Each row was made from one path, in order. Every step used is in the known rows, and no mark comes twice. Write each row's path.
In the rows, zero is written as 128.
Known rows:
V, K, E, Z: [ 86 161 136 184 199 138 111 127 128 104 219 137 110 197 107 109 148 140
 102 118 155 100 115 149 127]
U, Z, R, K: [120 144 118 159 168 103 134 129 107 127 195 157  97 105 133 122 151 123
 140 129 114  79 134 164 123]
U, Z, R, K, E: [ 90 149 111 151 175 121 119 148 119 111 204 151  77 125 135 121 143 112
 105 108 112  91 131 186 123]
V, Z, U: [ 96 139 139 139 142 104 129 153 147 153 177 188 115 103 158 119 146 128
 156 121 125 115  86 111 125]
U, K, E, Z, J: [ 90 196 112 162 173 128  82  93 158  91 169 134 110 176 100  93 161 159
  61 130 134 131 131 179 159]
U, K, J: [110 166 120 180 167 102  85  89 158 143 126 131  82 128 145  80 138 115
  76 102 121 103 140 173 159]
V, Z, R: [111 159 133 134 142 116 127 157 137 160 173 188  80 104 164 104 118 143
 155 103 105 106 101 158 122]
E, K: [121 132 133 132 177  86  99  96 132 120 164 123 133 142 112  99 147 165
 105 136 112  85 154 130 131]
J, K, E, Z, R: [ 84 155 137 134 189 154  75 120 152  93 197 152 110 162 106 123 149 157
 122  90 114 107 123 150 151]
U, Z, E, K, V: [ 94 201 191 112 189  94 126  95 150  83 157 115  86 147  67  82 169 168
  98 156  83  92 160 151 180]
K, U: [101 129 117 148 118 166 108 140 144 142 116 140 103 159 142 114 142 133
 124  99 108 108 103 108  87]
E, K, U, Z, R: [104 162 158 102 137 132  90 114 136 113 161 151  83 156 135  58 197 148
 129 104  92 116 129 149 142]
V, Z, U, K: [113 145 148 140 162 100 121  97 159 163 185 183 121 119 157  78 163 145
 143 121 121 103  97 135 150]
J, K, E, Z: [ 91 157 129 173 203 139  84  95 156  88 204 119 119 167  82 135 142 153
  82 112 137  97 117 115 131]
J, K: [114 118 117 165 182 125 110  74 140 125 150 137 144 113 103 143  95 156
 127 111 116  84 147 104 116]
U, K: [127 135 129 150 163 111 110  65 152 151 155 133 123 142 130  82 135 146
 101 120 116  82 139 143 136]
R, K: [125 119  92 189 177 103 139 134 110 142 173 139 128 113 125 157 119 133
 133 141 125  67 128 135  94]
K, E, Z, J: [ 80 190 103 161 158 131  88 131 150  83 162 137 107 165 100 125 146 146
  66 129 136 138 127 162 139]
Z, R, K, U: [107 122  99 156 144 166 116 173 118 143 143 167 103 147 155 132 154 142
 178 100 101  99 101 154  93]
U, Z, E, K, J: [119 183 161 139 166  85  87 119 140  82 159 129  76 124  98  92 195 128
  45 141 121 116 169 184 203]
R, K, V: [ 83 170 118 185 200 105 150 127 131 133 139 120  94 125 110 137  98 144
 155 134  93  65 123 134  99]
Z, R, K, E: [ 88 125  94 151 179 134 113 170 119 123 184 161  98 130 147 144 123 125
 129  99 106  87 131 190 115]
Z, E, K: [134 127 155 108 165 106 106 124 134  98 169 145 140 143  91 120 176 176
  95 155 110  96 167 157 177]
E, Z, U: [ 91 135 149 132 150 125  96 131 153 112 186 153 145 160 116 126 196 131
 131 128 139 116 102  93 145]

Which path is each row?
[ 96 155 151 135 137 158 122 127 117 131 168 176  82 162 151  64 164 130
 161  90 112 115 120 161 126]
V, K, U, Z, R
[104 181  92 179 137 129 127 121 117 107 136 145  92 125 118 114 159 134
 108 142 123 126 123 154 109]
R, K, U, Z, J
[ 93 152  97 167 185 121 130 183 120 139 205 177  75 112 159 135 117 132
 137 105 110  91 101 191 110]
V, Z, R, K, E
[103 176 106 196 186 108  89 167 125 117 172 148  78 129 134 134 167 118
 124 116 131 102 118 187 151]
E, Z, R, K, J
[120 152 163 124 107 163 122 138 143 103 153 151  88 150 101 112 194 126
  79 134 114 117 123 137 152]
K, U, Z, E
[ 99 128 123 176 151 170 129 137 115 148 141 161 115 180 147  97 132 145
 165 100 127 106 110 131  90]
V, K, U
[108 153 140 162 151 150 112  69 145 115 152 128  97 135 104  99 152 135
 106 105 116 102 115  91 107]
J, K, U, Z
[ 80 200 151 135 165 116 135 152 154 154 148 173  55 114 152  90 102 152
 177  99  78 101  99 159 124]
K, V, Z, R
[ 85 183 151 150 189 112 123  66 169 144 125 117  91 150 114  70 112 157
 129 115  81  79 133 141 135]
U, K, V
[ 85 124 111 156 188 140  97  96 148 109 165 134 120 131 111 139  93 141
  94  90 112  93 143 131 116]
J, K, E
[105 160 141 150 119 144 118 105 143 127 147 129  76 149 126  85 168 112
  90 114 118 109 106 103 101]
K, U, Z
[ 75 149  90 160 180 140  94  98 145  92 140 147 125 122 106 141  90 154
  88  99 112 124 156 160 129]
Z, J, K, E
[122 147 162 133 137 169 119 106 144  92 157 152 106 136  82 124 179 147
  93 129 114 113 133 126 158]
J, K, U, Z, E
[ 80 181 155 133 201  90 115  94 150 117 133 104 101 152  97  84 123 173
 133 129  78  80 146 130 131]
E, K, V
[106 117 142 122 154 115 101  84 159 145 159 163 147 141 142  85 170 138
 132 115 116 102 130 133 157]
Z, U, K
[ 80 176  96 175 189 127 108 112 146 108 162 164 100 105 119 135  82 160
  99 105 118 124 128 162 123]
V, Z, J, K, E
[ 94 146  97 164 148 172  98 103 143 113  99 153 129 136 113 130 119 172
 140 101 106 131 129 124 107]
Z, J, K, U
[ 96 139 121 146 170 128  97  90 158 131 168 134 102 157 135  86 129 133
  69  99 112  90 136 166 134]
U, K, E
[118 158 145 139 168  98  80 142 140  95 139 138  96 130 108 114 175 142
  69 134 115 115 167 188 194]
Z, E, K, J
[111 148 104 172 151 151 132 187 117 162 164 184  80 127 166 125 148 150
 186 106 104  99  71 154  89]
V, Z, R, K, U
[109 134 131 133 150 138  93 121 138 126 133 130 118 173 126  92 170 167
 124 115 103 104 121 119 110]
E, K, U
[ 86 202 145 184 208 105 145  95 156 144 155 143  78 101 110 113  74 171
 158 117  93  83  99 109 108]
J, K, V, Z
[101 194 168 143 158 123 155 160 155 131 155 165  71 117 105 126 123 157
 126 144  95 100 108 152 152]
K, V, Z, E
[ 85 205 161 121 190  92 121 138 147 141 163 162  66 124 139  71 125 180
 175 113  73  97 112 167 143]
E, K, V, Z, R
[ 96 214 155 172 193  96 144  89 165 167 158 141  62 124 132  66 105 164
 135 124  93  81  92 140 125]
U, K, V, Z
[ 99 169 140 160 188 130  83  89 165 109 206 118 105 192 104  87 175 145
  59 119 136  94 111 144 149]
U, K, E, Z
[ 92 173 146 164 173 109  67 101 170 120 161 146 103 156 132  81 204 117
  94 109 139 122 116 154 190]
E, Z, U, K, J
[ 75 230 118 172 164 101 142 132 151 135 119 156  69 104 126 104  84 162
 133 133  96 124 111 156 118]
K, V, Z, J
[ 96 171 109 174 161 174  87  99 148  96 128 143 129 165  93 130 153 181
 130 115 124 133 109 111 120]
E, Z, J, K, U
